Each row comes from the steps of one walk. Every step used is in the known rows, and no mark comes twice. Write the walk behind each row, first mark first.
Known rows:
s/c: [ 6, -3,  5, -1, -7, -2,  0,  5,  2,  6,  4, -2, -2, -2, -2,  1,  3, 14,
 -3, -3]
s/c/p/g/a/k: [  7,   5,  -1, -14,   2, -11,  -1, -10,   4,   3,   9, -10,  -4,  -6,  -9,
  -7,  -8,  34,  -2,  -2]
p/g/s/c/a: [ 5,  3,  4, -7, -7, -5,  1,  4,  6, 22,  4, -9, -3, -9,  2,  0, -5, 15,
 -6, -8]
s/c/a/g/p: [  4,   0,   6, -17,  -7,  -4,   4,   0,   7,  25,  -2,   0,   5, -13,   2,
   0,  13,  23,  -7,  -4]
s/c/a/g: [  9,  -2,   0, -10, -10,  -3,  -1,   2,   6,  18,  -1,   6,   1, -11,   2,
   4,   9,  16,  -2,  -3]
c/e: [ 0, -4, -3,  2, -2, -6,  3, -2,  0,  3, -3,  1, -2, -4, -4, -2, -5, 16,
  3,  0]
g/p/c: [ -3,  -2,  -2,  -7,   2,  -5,   5,   4,   2,  14,  -1,  -5,  -1,  -1,  -1,
  -3,   3,   8, -10,  -2]
r/a/g/p/c/e: [ -1,  -8, -10,  -9,  -1,  -3,   6,   8,   4,  18,  -5,   3,   2, -10,   8,
  -4,   8,  45,  -1,   3]
g/a/c/e: [  3,  -1,  -9,  -1,  -6,  -5,   2,   1,   4,   2,   2,  -1,  -1, -10,  -4,
  -4,   1,  31,   3,   2]
r/p: [-5, -2,  3,  3, -1,  3,  4,  7,  1,  4, -4, -6, -1,  5,  3, -3, -2, -4,
 -1,  0]
p/g/s/c: [  7,   0,   6,  -4,  -6,   0,  -1,   2,   4,  16,   8, -14,  -3,  -5,   3,
  -1,  -6,  19,  -6,  -5]
a/c/p/g: [ 13,   3,  -4,   2,  -4,   1,   0,  -4,   3,   4,   3, -14,   3,  -1,  -4,
  -7, -15,  24,  -3,   0]
g/p: [-6,  2,  5, -7,  3, -2,  5, -2,  1,  7, -1, -7,  4, -2,  0, -4,  4,  6,
 -5, -1]
p/g/a/k: [ -2,   8, -10, -10,   8,  -9,  -1, -10,   1,  -5,   6,  -6,  -5,  -6,  -2,
  -5,  -6,   2,   5,   0]
c/p/g/a/k: [  0,   8,  -5, -14,   8,  -9,  -1, -15,   2,  -2,   5,  -8,  -2,  -3,  -7,
  -8, -10,  19,   1,   2]
a/g: [ 5, -2, -4, -6, -2,  4, -2, -3,  2,  7, -1,  3,  4, -4,  5,  2,  5,  5,
  0,  2]
r/a/g: [ 2, -3, -6, -3,  1,  9, -2,  7,  3,  1, -1,  8,  5, -5, 13,  1, 11, 20,
  4,  4]
s/c/a/k: [  1,   2,  -2, -11,  -5, -12,  -2,   2,   3,   8,   1,   3,   0, -11,  -6,
  -2,  -1,  15,   2,  -6]
c/a: [-1,  3, -1, -3,  0, -5,  1,  2,  2,  6, -4,  5,  0, -5, -2,  2,  1, -5,
 -1, -2]
a/g/p: [ -1,   0,   2, -13,   1,   2,   3,  -6,   3,  14,  -3,  -3,   7,  -6,   6,
  -2,   9,  11,  -4,   1]
r/p/c/a: [-4, -3, -4,  0, -2, -4,  5, 14,  3, 16, -6,  1, -6,  2,  1,  0, -3, -4,
 -6, -3]
g/s/c: [ 2, -2, 10, -7, -8,  2, -1,  7,  3, 16,  6, -5,  0, -5,  4,  1,  2, 26,
 -7, -4]
c/a/g/p: [ -3,   3,   0, -16,   0,  -3,   5,  -4,   5,  19,  -6,   2,   8, -11,   4,
   0,  10,   8,  -4,  -1]
g/s/c/a/k: [ -4,   3,   3, -17,  -5,  -9,  -2,   4,   4,  18,   3,   2,   3, -13,   0,
  -1,  -1,  27,  -3,  -7]
r/p/g/a/c: [  3,   3,  -6,   2,  -3,   2,   3,   5,   6,   3,   3, -16,  -4,  -1,   3,
  -8,  -5,   5,  -1,   0]

Which walk is each row?
[ -5,   1,  -2, -11,   2, -10,   6,   5,   3,  21,  -5,   0,  -1,  -6,  -2,
  -1,   4,   7, -10,  -4]
g/p/c/a
[  1,  -3,  -5, -13,  -1,  -2,   3,   0,   3,  22,  -2,  -2,   3,  -5,   5,
   0,   8,  15,  -8,   1]
a/g/p/c
[  7,   3,   1,  -1,   2,  -2,   1,  -9,   1,   3,   1, -10,  -1,   2,  -5,
  -5, -13,  12,  -3,   0]
c/p/g
[ -2,   3,   0, -15,  -3,   2,   0,   0,   5,  23,  -3,   6,   7, -11,  10,
   4,   6,  14,  -3,  -1]
c/a/g/s
[ 9, -3, 10, -4, -6, -2,  0, -1,  2,  8,  3, -5,  0,  0, -6, -2, -2, 32,
 -7, -1]
s/c/p
[  3,   4,   6,  -7,   2,   1,   1,  -8,   3,  13,   3, -12,   1,   0,   1,
  -4, -13,  23,  -6,  -1]
c/p/g/s
[  0,   1,   9, -10,  -8,  -3,   0,   8,   5,  22,   2,   1,   1,  -9,   2,
   3,   3,  24,  -7,  -7]
g/s/c/a
[ 6,  4, -1, -7, -2,  1,  0, -2,  4,  2,  4, -3,  3, -4, -4, -5,  2, 34,
 -4,  3]
g/a/c/p
[  4,  -1,  14, -11,  -6,   1,   0,   2,   3,  18,   6,  -5,   3,  -4,   0,
  -1,  -3,  44, -10,  -3]
g/s/c/p
[  8,   5, -10,   0,  -2,  -1,   0,  -2,   5,   1,   6, -11,  -3,  -6,   0,
  -5,  -2,  10,   0,   1]
p/g/a/c
[  8,   1, -13,   2,  -5,  -6,   3,  -3,   4,   4,   4, -11,  -5, -10,  -4,
  -7,  -7,  25,   4,   1]
p/g/a/c/e
[ -4,  -6,  -4,  -5,  -1, -12,   8,   2,   1,  18,  -3,  -4,  -3,  -5,  -5,
  -4,  -3,  24,  -5,  -1]
g/p/c/e
[ -9,   3,  -8, -17,   5, -16,   4,   1,   2,  17,  -4,   1,   1, -10,  -4,
  -4,  -2,  10,  -5,  -5]
g/p/c/a/k
[  1,   5,  -1, -14,  -4, -11,  -2,  -1,   5,  20,   6,  -7,  -1, -13,   0,
  -3, -10,  21,  -1,  -9]
p/g/s/c/a/k
[ 2,  5, -5, -3,  4, -3,  1, -6,  3, -1,  5, -7, -7, -2, -1, -2,  0, -4,
  0,  1]
p/g/a
[  1,  -1,  -6, -16,  -4,   0,  -1,   5,   5,  30,  -2,   7,   2, -10,   9,
   6,   5,  17,  -8,  -2]
p/c/a/g/s
[ 0, -4, -7, -7, -5, -1,  4, 11,  5, 22, -8,  3, -2, -3,  6,  3,  2,  0,
 -5, -1]
r/p/c/a/g
[ 14,   0,   5,  -2,  -5,  -4,   0,  -5,   3,   8,   6, -13,  -4,   0,  -7,
  -4, -11,  27,  -6,  -3]
s/c/p/g
[ 1, -1, -7, -3, -1, -7,  1,  7,  2, 13, -3,  5, -5, -4, -2,  3, -1,  1,
 -5, -3]
p/c/a
[-3, -1, -1, -8,  0, 12, -3,  9,  4, 11,  0,  6,  7, -7, 19,  2, 11, 34,
  0,  3]
r/a/g/s
[  9,  -3,  11, -17,  -8,   5,  -2,  -2,   5,  24,   4,  -3,   7,  -7,   5,
   1,   3,  49,  -9,   0]
a/g/s/c/p
